Every row comes from one small tree of marks. The marks that hang from a mark follow it in brackets, in the order of their numbers. Every link used is in the known rows. Which tree was each row made from?
In the rows, zero is written as 128.
Known rows:
q687(q192 q965): [115 137 138 138 128 152 169  66 127 165 158 121 130 135  68 154 109 166
 145 115 159 170 110 140  83  71 121 142  71  82  75 140]
q172(q78 q90): [142 108 107 123  99 123 192  94 144 115 131 155  99 124  81 169 103 157
 195 150 143 178 161 122 124  76 120 154  83  82 100 146]
q829(q388): [142 143  94 164  72 150 188  91 129 151 134 139 102 171  74 132 109 118
 192 101 151 161 127 118 109  56 111 129 110  82  94 131]
q337(q78): [131 116 101 135  71 139 161  82 118 138 151 139 130 125  61 155 102 147
 123 108 133 158 122 127  97  48 120 149 111  85 102 161]
q172(q78(q210 q337) q90): [164  88  98 119 100 117 167 100 160  89 129 165  64 127  88 191 109 156
 170 128 135 157 143 145 133  87 122 116 103  91  99 155]
q465(q337(q78) q965): [140  65  88 169  59 136 137  58 129 147 150 141 170 139  90 189  99 159
 111 113 111 141 147 116 131  28 128 166 109  95 100 156]
q487(q965(q78 q465)): [119 104 100 162 111 127 183 118 102 165 136 140 163 147  97 144 116 163
 118 121 141 144 116 157 113  74 134 159 122 112 127 150]
q465(q337 q965(q487 q687(q192))): [142  47 105 166  80 160 135  70 130 180 139 111 173 145 106 159 149 149
 109 114 125 141 153  88 170  54 129 147 111  86 117 152]
q210(q78(q337) q309(q388(q829))): [105  63 133 123  66 139 168  87 129 146 163 172  82  83  47 127 150 157
 118  79 147 160 149 131 119  69  96 108 145  37  97 152]
q687(q965(q78 q465 q487)): [104  98 102 166 132 151 164  90 123 150 111 164 159 115 109 134 145 151
 112 129 140 147 116 164 129  80 120 108 116 116 143 160]
q487(q965(q78 q687)): [123  78 109 137 111 144 195 115  75 168 139 124 141 151  91 138  92 148
 119 125 144 141 131 150 127  69 146 168 115 109 101 150]
q337(q78(q210(q309))): [135 108 102 118  61 135 145 102 121 122 155 144 108 121  54 155 105 143
  91 114 129 150 130 140  76  57 118 124 130  84  92 170]
q465(q337(q78)): [139  94 114 145  57 140 149  75 133 144 158 120 138 132  75 157 106 164
 104 109 124 145 130 114 131  32 117 169 101  73  92 166]
q965(q78): [132 120 107 150 107 136 171 105 114 161 130 159 137 119  86 135 120 158
 135 124 150 156 130 140 117  63 138 146 119  97 116 146]
q487(q965): [135 109 113 143  93 143 194  94  93 155 142 121 130 162  70 166  81 151
 143 120 151 158 119 150  99  63 120 174 110  99  85 140]
q78(q210(q309(q388(q829)))): [127 109 123 117  59 138 141  78 134 144 154 146  82 108  62 129 122 150
 128 110 143 148 126 137  95  69 100 108 148  74  96 153]
q309(q388): [123 125 110 130  67 132 173  45 123 170 142 143  92 116  78 124 102 166
 168 115 143 155 130 110 132  77 113 142 134  77 127 136]
q965(q465(q337)): [131  99 118 171  58 128 143  90 152 174 141 125 162 135  95 138 145 156
 128  97 136 141 135 109 142  54 103 147 109  79 130 154]
q965(q78(q210) q687): [139  85 111 127 102 144 160 113 105 162 126 140 117 124  92 120 121 137
 115 121 145 124 136 138 138  79 150 116 138 102 114 158]
q465(q337 q965(q487)): [148  58  89 180  71 150 137  64 132 153 119 140 165 144 103 178 129 150
 121 122 128 148 149 115 156  45 116 151 125  98 118 146]
q465(q337 q965): [145  71 100 176  64 140 144  62 131 164 138 138 166 146  96 181 103 157
 141 116 128 145 153 118 138  37 124 164 111  91 100 139]
q465(q337(q78) q965(q687(q192))): [134  53 101 155  65 145 135  67 130 172 166 111 178 141  97 168 116 158
  96 103 110 133 152  89 144  37 142 164  97  80  94 162]
q687(q192 q965(q78 q465(q337))): [105 116 133 162 137 141 153  87 148 178 160 125 168 121 104 136 146 188
  99 112 139 143 111 134 122  71 134 138  76  89 108 155]
q172(q90): [151 115 115 148  78 136 172  97 136 117 124 143 119 132  81 168 106 135
 188 138 149 175 135 110 116  64 102 146  98  78  98 125]
q465(q965(q487)): [145  82  80 174  87 151 151  71 119 157 109 160 160 137  89 177 129 134
 150 127 140 161 145 127 125  63 117 129 134 107 127 138]
q965(q78 q465(q337) q687): [117  64 114 161  78 134 150 118 131 191 136 125 177 120 122 103 158 154
  97 104 123 116 153 104 177  63 137 138 117  88 149 166]
q388(q309 q829): [100 128 132 169  90 150 146  97 150 168 168 149 144 106  66 128 160 144
 184 106 136 164 114 141  98  20  61 143 115  99  80 173]
q337(q78(q210(q309(q388(q829))))): [123 106 106 116  57 134 137  76 131 125 170 148  96 101  57 137 118 153
  98 103 121 144 116 136  89  54 108 121 141  75  95 172]
q388(q829): [132 113 129 156  82 153 151  75 135 164 155 138 138 116  61 139 141 139
 166  93 153 162 110 137 108  33  84 143 112  75  79 148]
q687(q192 q965(q487)): [117 125 130 138 138 165 163  71 127 156 142 122 130 130  74 152 136 159
 126 122 158 169 102 139 105  78 116 124  85  87  95 147]

Write each row's tree:
[124  67 104 152  75 153 151 106 127 178 113 124 162 128 106 112 182 116
 124 106 136 140 142 102 163  81 102 104 135  88 164 163] => q965(q465 q487 q687)
[111  95 125 167  88 145 162  64 134 158 138 134 153 134  94 149 110 155
 129 110 136 139 126 146 124  58 103 137  89  94 111 151] => q687(q965(q465(q337)))
[121  62  97 153 103 132 175 125 100 170 139 134 158 149 116 136 127 151
 102 100 127 126 125 149 145  79 139 139 122 108 132 159] => q487(q965(q78(q337) q465 q687))
[120 135 129 136 151 149 160  85 123 155 150 137 120 125  79 152 115 177
 113 124 154 150  99 163  88  84 145 118  94  98  80 149] => q687(q192 q965(q78(q210)))
[116 102 106 151 134 161 173  84 104 139 113 163 132 117  95 141 117 152
 121 138 147 155 114 173 123  72 125 124 109 115 117 150] => q687(q965(q78 q487))
[101  89 130 112  68 134 190  91 107 153 147 165  83  96  39 121 120 158
 127 114 155 166 169 116 105  86 115 125 145  45 108 140] => q210(q78 q309(q388))
[154  79  98 109  86 115 164 118 158  86 137 168  66 119  87 181 113 158
 150 133 132 163 160 142 119  85 118 115 103  82  97 159] => q172(q78(q210(q309) q337) q90)
[156  64  68 170 113 145 129  90 125 136 102 183 140 127 112 180 143 147
 112 118 131 140 128 156 140  75 141  99 157 122 134 150] => q465(q965(q78(q210 q337) q487))
[134  90 121 128 100 168 157 100 121 178 135 104 138 132  85 122 167 133
 123 112 151 158 130  91 145  81 119 122 113  73 120 153] => q965(q487 q687(q192))
[155  57  86 177  96 145 130  84 130 145 115 156 156 133 116 172 135 161
  92 131 124 129 137 136 161  59 138 129 144 117 123 156] => q465(q337 q965(q78(q210) q487))
[135  40  90 158  49 142 138  63 118 160 152 125 174 142  97 170  99 142
 103 110 105 127 161 103 150  30 137 163 109  92 102 162] => q465(q337(q78) q965(q687))
[124  66 123 127  75 137 176 125 118 135 143 168 101 111  46 152 137 145
 109  91 157 165 163 136 100  68 112 114 128  47  95 147] => q210(q78(q337) q309)
[101 110 111 164 121 139 169  86 120 160 128 161 157 118  99 138 117 157
 129 121 140 147 120 166 110  73 126 122  99 111 127 151] => q687(q965(q78 q465))
[145  91 103 116  53 128 137  88 139 131 147 157  61 116  83 145 118 160
 109  92 132 142 131 141 114  85 112  92 151  77 112 153] => q78(q210(q309(q388)) q337)
[127  79  97 156 113 141 153  91 110 189 138 146 176 132 101 151 130 151
 134 117 135 150 154 113 128  68 159 139 112 103 113 143] => q465(q965(q78 q687(q192)))
[113 126 124 146 161 163 164  88 123 155 139 140 138 119  90 142 146 173
 109 131 153 165 102 149 112  80 136 124  90  97 105 151] => q687(q192 q965(q78 q487))
[119  99 126 144  83 139 149 105 141 206 155 103 166 134  91 115 168 140
 134  91 141 147 140  85 133  80 117 124  99  71 131 154] => q965(q465 q687(q192))
[131  69  86 161 120 154 147  94 111 180 123 148 175 126 111 147 158 145
 117 126 133 151 149 109 145  74 152 125 125 105 132 149] => q465(q965(q78 q487 q687(q192)))
[126  99 108 145 134 162 164  84 107 127 109 163 112 120  93 149 117 150
 110 138 149 142 105 184 118  83 128 104 125 120 111 158] => q687(q965(q78(q210) q487))
[155  88 105 125  62 133 133 113 136 125 143 155  81 127  74 163 122 146
 108  91 140 149 129 152  96  70 108  95 139  80  96 152] => q78(q210(q309) q337)
[150  87  97 126  97 118 181  97 155 105 134 163  90 125  92 181 112 160
 182 130 134 172 155 131 139  77 121 140  85  82 104 149] => q172(q78(q337) q90)
[135 113 108 131  95 135 151 128 115 142 134 164 113 113  77 136 124 156
 104 127 145 150 133 153  93  74 138 119 138  97 107 153] => q965(q78(q210(q309)))
[137  69  94 156  99 157 145  78 118 179 128 129 171 140  94 159 147 132
 139 115 137 158 148  99 136  71 130 124 121  94 123 144] => q465(q965(q487 q687(q192)))
[138  94 110 168  91 124 135 114 148 163 132 145 151 123 108 133 153 169
  92 109 131 119 123 138 145  71 131 121 135  98 138 167] => q965(q78(q210) q465(q337))
[126  88 104 160  74 129 171  97 114 155 157 113 163 158  87 162 105 161
  99 107 124 136 118 136 123  54 116 174 108  98 110 164] => q487(q965(q465(q337(q78))))
[120  77 125 146  66 138 135  97 153 191 174  89 174 131  97 120 164 157
  88  84 118 131 139  74 151  57 122 141  91  62 122 175] => q965(q465(q337(q78)) q687(q192))
[109  68 122 116  64 131 180  93 119 144 149 172  70  97  54 132 133 162
 117  93 147 161 163 125 119  87 113 110 146  41 113 141] => q210(q78(q337) q309(q388))
[148  91  98 142 115 135 174 115  97 135 136 146 110 153  92 171  95 165
 105 113 142 136 104 178 112  77 142 141 131 113  96 153] => q487(q965(q78(q210 q337)))
[139  85 110 121  54 133 127  84 145 131 159 158  68 109  77 141 136 156
 113  82 133 141 117 146 115  71  98  90 152  72  99 155] => q78(q210(q309(q388(q829))) q337)
[115  61 111 158  94 133 176 120 100 179 144 112 172 151 113 128 121 160
  96 113 125 122 133 135 155  67 140 167 114 105 123 162] => q487(q965(q78 q465(q337) q687))
[125  62 121 158  51 139 143  94 139 189 141 105 167 135 104 118 147 137
 122  95 128 126 153  92 167  59 110 140 111  75 135 162] => q965(q465(q337) q687)
[113 105 133 161 122 158 146  75 152 169 148 112 160 132  96 143 164 171
 101 112 141 151 106 124 133  71 105 124  84  82 115 157] => q687(q192 q965(q465(q337) q487))
[142  89 115 125 130 158 142 124 118 164 124 125 122 118  99 114 176 148
  86 124 148 132 117 118 151  96 147  96 140  95 125 166] => q965(q78(q210) q487 q687(q192))
[146  87  85 154 116 151 153 116 125 139 110 172 123 116 109 140 163 157
 103 113 139 153 115 146 153  74 130 110 137  99 141 156] => q965(q78(q337) q487)
[142  89 117 131  47 136 137  95 135 127 162 124 120 129  68 154 108 162
  77 110 122 136 133 124 114  40 117 151 116  75  86 172] => q465(q337(q78(q210(q309))))
[129  62 111 147  48 136 135  92 140 168 151 107 156 131  97 126 141 139
  88  90 115 113 140 102 157  58 116 126 118  83 130 179] => q965(q465(q337(q78(q210))) q687)
[132  81  82 173 110 135 137 125 145 154 109 174 158 113 127 128 196 157
  96  99 128 145 116 136 163  83 121  92 142 102 177 165] => q965(q78(q337) q465 q487)
[115  77 102 151 107 132 183 123  92 179 138 127 168 147 106 127 117 147
 112 116 135 131 129 142 133  80 141 152 121 112 128 156] => q487(q965(q78 q465 q687))
[126  48  86 161 103 145 138 130 132 169 110 153 162 112 137 108 199 137
  89  95 123 129 135 123 188  87 129  85 142 101 182 171] => q965(q78(q337) q465 q487 q687)
